(in the rows, 128 means zero)
Known rows, with every step that occurs:
bula zetes daki: [133 155 157  88 117 162  88 151 180 145 144 119 179 114 113  95 115 100
 101 130 104 133 171 114 136 128 142 138 129 147 168 145 149 114]
robip bula pufi sivu: [129 173 114  87 157 165 151 139 129 113 145 164  82 123 135 198 136 142
  76 124 106 102  82 137 142  98 119 165 127 152 103 118 115  75]
lufik pebipan: [138 102 155 144 105 112  96  96 134 122 130 125 163 146 139  98 119 153
  75 144 123  86 153 197 160 120 114  98 124 116 132  99 124 106]
fefe pebipan lufik sivu pufi: [136 143 113 193 129  88 106  95  72  97 122 131 153 138 125 108 141 158
 212 104 169  83  94 105  78 121 119 100 125  81  80  91 134 117]
dere lupu: [122  94 160  83 128 142 116 139 118  95 111 113 105 145 129 118  87 138
  96 129 116  99 147 157 143 130  87 147 118 139 160 129 146 155]
fefe pebipan lufik sivu pufi bula lupu: [164 143 111 177 148 121 105 118  36  99 116 125 133  68 179 159 103 158
 214 116 129  98  81 103  78 111 105 137 118  61  82  98 115 110]
fefe pebipan lufik: [127 134 136 142 118  90  85  88 133 107 125 123 119 128  91 133 125 127
 193 118 154  70 131 152  92 131  85  99 100 109  86  84 154 127]
dere bula: [ 75 110 139  88 140 136 112 140 134 136 125 139 102 166 118 140 151 129
 100 170 125 103 156 160 142 151 116 150 164 132 130 107 122 157]
pebipan lufik sivu pufi bula: [144 141  99 196 140 124 119 160  74 101 136 129 138 117 164 155 130 160
 170 101 111 135  76 106 108 126 160 123 164  60  78 107 121 123]
bula robip daki lupu: [126 131 154 110 115 109 167  94 134 198 110  96  76 162  93 128  93  98
 107  96 109 157 161 125 144 100  99 142  86 184 184 134 160 144]
dere zetes daki lupu: [ 86 163 162  69 124 134  44 129 157 129 122 114 155 140 105  80  97  88
  36 118 167 133 202 146 172 148  61 168 110 133 141 149 131 179]
daki robip bula: [103 110 141  97 132 110 172  95 145 147 134 114  51 177  59 121 126 154
  90 132 183 129 149 173 138 123 140 148 100 110 136 140 109 136]
zetes daki lupu: [107 173 170  92 118 124  87 109 155 141 142  90 126 135 100 118  95  89
  49 126 164 130 191 159 164 137  78 146 109 161 171 147 123 134]
robip dere zetes daki: [127 158 142  69 108 132  64 186 182 138 122 153 224 155 119 125 137  82
  89 139 156 121 193 128 163 142  90 127 135 129 120 158 151 180]
pufi bula: [142 126 145 120 121 153 127 146 147 122 144 127  76  93 153 180  86 116
 112 161  67 120 129 201 144 136 110 156 149 143 121 109 124 133]
fefe pebipan lufik sivu: [141 138 120 188 131  80  77 100  93 100 125 129 154 143 111 146 127 148
 172 114 170  76 134 134  85 115 104  98 119  71  53  94 146 125]
dere bula pufi: [ 64 131 128  50 148 157 128 128 116 128 131 148  97 143 124 123 154 144
 122 143  86 112 125 138 131 141 129 154 153 190 129  99 119 102]
robip dere bula pufi pebipan fefe: [ 82 127 102  69 118 134 113 127 127 127 102 153 148 147 132 177 202 127
 103 180  80  76 128  94 118 138 102 105 150 201 101 115 133 101]
sivu pufi: [120 132 145 116 109 151 146 121 128 141 133 126 104 128 132  65 140 144
 155 122  79 113  95 136 126 135 152 125 144 166 175 111 123 113]
sivu pufi bula robip daki: [153 117 130 134 124 142 205 130 128 169 128 122  69 112 164 142 111 110
 201 114  71 169  73 127 127 126 123 147 142 181 187 114 132 126]
fefe pebipan lufik sivu pufi bula: [149 141 106 201 137  97 117 109  72  82 126 132 134 106 151 151 117 147
 215 119 149  98  83 121  81 128 100 122 134  79  67  88 125 118]
sivu pufi pebipan fefe: [114 103 132 143  97 134 114  79 134 133 111 110  96 117 148 100 187 139
 126 149  61  78  78 120 104 142 124  90 145 179 157 104 119  89]
zetes daki robip bula lufik pebipan: [114 113 133 136 148  89 142  69 170 119 152 112 131 136  85 114 132 124
  91 126 251 141 163 168 157 144 124  98  87 130 141 152  91 103]
pebipan lufik: [124 136 130 131 122 115  85 139 146 129 135 120 115 138  97 137 135 137
 144 103 112 105 125 140 119 132 144  97 125  94  96 104 152 132]
robip bula lufik sivu: [130 153 107 177 174 140 172 137 110 111 136 157 114 125 129 166 129 134
  91 136 117  98 115 131 118 124 153 121 122 125  73 133 117 105]
lufik pebipan fefe: [107  99 143 145  98 103  73  45 131 148 117 106 150 128 129 107 146 164
  85 154 126  69 154 175 157 128 131  93 137 140 103  72 118 112]
fefe pebipan lufik sivu pufi bula robip daki: [164 126 100 207 139  75 155 100  78 126 117 127 132 126 147 171 122 128
 250  89 161 135  78  96  78 113  89 114 123 100  95  95 143 124]
pebipan lufik sivu pufi: [134 143 107 187 133 113 111 147  81 119 130 128 156 147 136 111 152 171
 162  80 128 120  89  85 102 119 179 100 151  67  89 110 130 119]
sivu pufi bula lupu: [153 133 143 103 131 190 147 149  84 142 129 120  72  50 196 131  92 143
 161 139  37 129  77 133 128 126 137 170 136 141 174 116 100 109]
robip dere zetes: [124 142 133  77 100 140  85 179 155 135 108 163 187 157 116 115 131 109
  93 146  98 103 177 128 150 126 107 134 128 121 101 141 159 183]
fefe pebipan lufik sivu pufi bula robip dere: [169 135  90 181 129 103 155 125  71 109 112 144 155 115 156 157 127 138
 239 120 127 121  77  88  79 108 124 105 119  77  73 102 155 129]

Rows:
[133 135 150  84  98  98 111 126 190 158 148 108 156 162  69 123 138 106
 109 130 219 156 197 145 154 129 136 112 116 143 162 172 127 146] | zetes daki robip dere
[164 135  85 175 131 128 162 178  77 129 121 141 158 124 171 163 137 150
 193 102  90 158  72  68 108 108 184 105 148  66  84 120 150 133] | pebipan lufik sivu pufi bula robip dere
[137 119 129  82 117 156 175 163 123  95 117 116 153 104 133  93  85 115
 157 131 139 179 124  66 132 132 119 174 118 143 198 170 122 144] | sivu pufi bula zetes daki robip dere lupu
[154 136 108 198 150 151 142 143 114  98 149 143 105  55 169 186  86 121
 115 155  63 127 113 153 122 125 157 131 146 148  73 121 119 114] | pufi bula lufik sivu
[102 186 148  73 149 157 143 141 144 133 127 115 141 144  94 117  95  95
  44 131 145 125 169 106 147 129  86 178  90 129 159 156 125 117] | robip bula zetes daki lupu
[151 121 104 222 137 141 144 121 103  90 132 147 137  90 167 109 156 135
 120 131  62 102  75  98  87 123 169  70 132 164 118 140 122  73] | bula lufik sivu pufi pebipan
[137 127 139  54 114 145 106 165 174 174 114 145 186 143 129 109 144  93
 119 130 116 157 168 120 161 122 132 117 120 132 144 151 175 175] | bula robip dere zetes daki
[ 94 120 140  71 119  92 114 134 176 151 140 118 152 184  73 140 160 104
 104 150 245 158 205 129 154 149 121 130 137 132 154 166 113 166] | zetes daki robip dere bula
[ 89 121 105 166 169 135 127 136 100 112 129 155 125 129 135 146 154 135
 102 162 120 109 141 114 119 142 162 124 163 136  81 119 115 137] | dere bula lufik sivu
[156 112 124 196 117 133 121 138  90 103 124 135 153 147 178 114 161 157
  97 130  86 101  90 122 101 113 139  99 158 110 137 140 118  89] | lufik sivu pufi pebipan
[ 98 112 155  74 116 111  56 112 181 142 135 116 144 151  81  75 130 115
  80 113 210 160 198 160 162 146 121 147 120 114 141 156 122 181] | dere zetes daki robip
[ 97  91 136  95 144 112 160 130 140 189 112 131  90 188 114 163 156 108
 140 133 140 149 149 127 137 135 105 140 148 156 162 115 144 164] | dere bula robip daki
[136 111 120 159 112 124 116 134 131  95 123 124 115 132 147 107 173 137
 152 110  79  98  63 111  91 141 119  73 125 116 145 120 137  91] | sivu pufi pebipan lufik
[105 128 153  39 152 135  77 133 142 155 121 118 127 132 107 104 123 126
  72 110 221 152 183 141 162 136 102 176  95  78 143 170 103 168] | dere zetes daki robip bula lupu
[134 114 132  62 107 151 127 158 152 171 101 156 156 146 123 102 134 116
 124 136  68 139 153 120 149 111 150 122 114 128 128 134 183 179] | bula robip dere zetes
[111 110 133  78  91 110 108 131 157 147 113 136 143 174  62  86 129 135
  99 135 165 141 191 130 147 118 146 137 102 114 119 155 142 189] | daki robip dere zetes
[151 101 141 106 126 162 162 134 145 152 135 121  55  84 163 163  91 122
 134 154  38 154 110 191 144 120 145 147 137 145 143 106 149 132] | pufi bula robip
[134 131 137 126 120 165 162 140 124 122 140 127  77  90 165 121 107 130
 163 144  52 129  79 157 130 141 127 153 157 157 161 105 111 120] | sivu pufi bula
[ 94 113 128 116 151 101  94  90 166 109 131 136 166 135  93  78 134 117
  70 121 244 143 175 157 168 155 105 123  88 106 108 153 102 148] | dere zetes daki robip bula lufik pebipan
[115 115 106 183 126 144 146  60 111 114 126 123  97  41 172 108 128 141
 170 155  69 105  69 130 132 153 152 107 139 192 117  75  97  91] | sivu pufi bula lufik pebipan fefe
[139 105 142 141 103 146 135 124 137 109 124 128 106 131 157  93 164 130
 118 138  54  94  79 141 105 137 112  95 136 159 184 129 125  87] | sivu pufi pebipan
[127 101  98 192 151 110 200  90 104  95 127 133  81 140 107 113 161 158
 101 125 161 130  89 105  93 124 162 100  96 123 125 162  92  86] | daki robip bula lufik sivu pufi pebipan
[149 140 133  94 108 145 129 164 175 132 141 120 157 100 110 150  88  94
 113 156 131 174 175 118 141 123 136 159 122 136 149 165 132 138] | pufi bula zetes daki robip dere
[157 149 108 157 117 138 152 165 102 125 137 129 198 122 145 115 117 135
 135 130 150 183 135  65 123 107 174 153 151 106 140 171 108 124] | lufik sivu pufi bula zetes daki robip dere
[161 109 139 127 126 129 174 136 152 173 131 117  69 115 150 200  88  95
 155 128  81 167 121 167 141 119 100 147 134 166 152 117 148 140] | pufi bula robip daki
[100 118 106  77 127  89 100 137 163 108 135 127 163 164  85 162 190 114
 121 116 220 152 150  93 118 146 108  87 115 136 126 168 123 102] | zetes daki robip dere bula pufi pebipan lufik
[103 119 135  91 129 134 174 109 143 144 125 121  81 164  56  94 119 153
  88 132 151 139 154 122 126 112 163 164  88 107 145 146 123 127] | daki robip bula zetes
[148 108 149 118 116 112 162 116 159 202 122 115  94 160 113 144 125 107
 153 100 103 152 138 140 135 105 124 116 118 179 174 123 163 135] | bula robip daki
[136 127 144 101 118 149 121 137 172 130 151 105 122  85 112 134  81 104
 108 143 131 177 163 142 141 129 137 170 126 136 158 150 122 128] | pufi bula zetes daki robip
[140 116 116 183 130 154 167 102 116  90 139 137 108  53 178  98 104 131
 166 147  57 121  68 148 132 148 141 111 130 176 139  98 102  87] | sivu pufi bula lufik pebipan
[153 122  96 182 144 130 148 151  75 127 129 126 118 111 171 145 131 163
 189  93  88 161  61  97 108 113 188 116 152  63  93 104 139 124] | pebipan lufik sivu pufi bula robip
[127 110 154  65 112  99 117 134 162 123 129 102 156 168  82 125 110 114
 104 127 239 155 198 129 157 133 104 127 103 137 176 183 130 164] | zetes daki robip dere lupu
[162 128  96 202 142 100 159 153  82 148 125 123 132 136 160 178 131 140
 205  70 129 171  74  78 104 111 152 115 152  82 103 115 140 129] | pebipan lufik sivu pufi bula robip daki
[126 157 100 179 173 150 196 132  94 111 133 158 113 118 142 128 143 142
 130 124 114 106  78 100 110 130 164 120 127 136  99 130 104  94] | robip bula lufik sivu pufi
[156 156 122 168 136 164 130 171 100 114 143 131 186  97 186 121 111 132
 129 126 100 157 108  95 123 121 156 160 174 112 139 142 109 107] | lufik sivu pufi bula zetes daki
[102 135 116 131 167 109  99 123 146 117 135 140 161 141  95 106 138 121
  72 111 237 158 175 121 146 142 137 143 114  94  85 171 106 162] | dere zetes daki robip bula lufik sivu
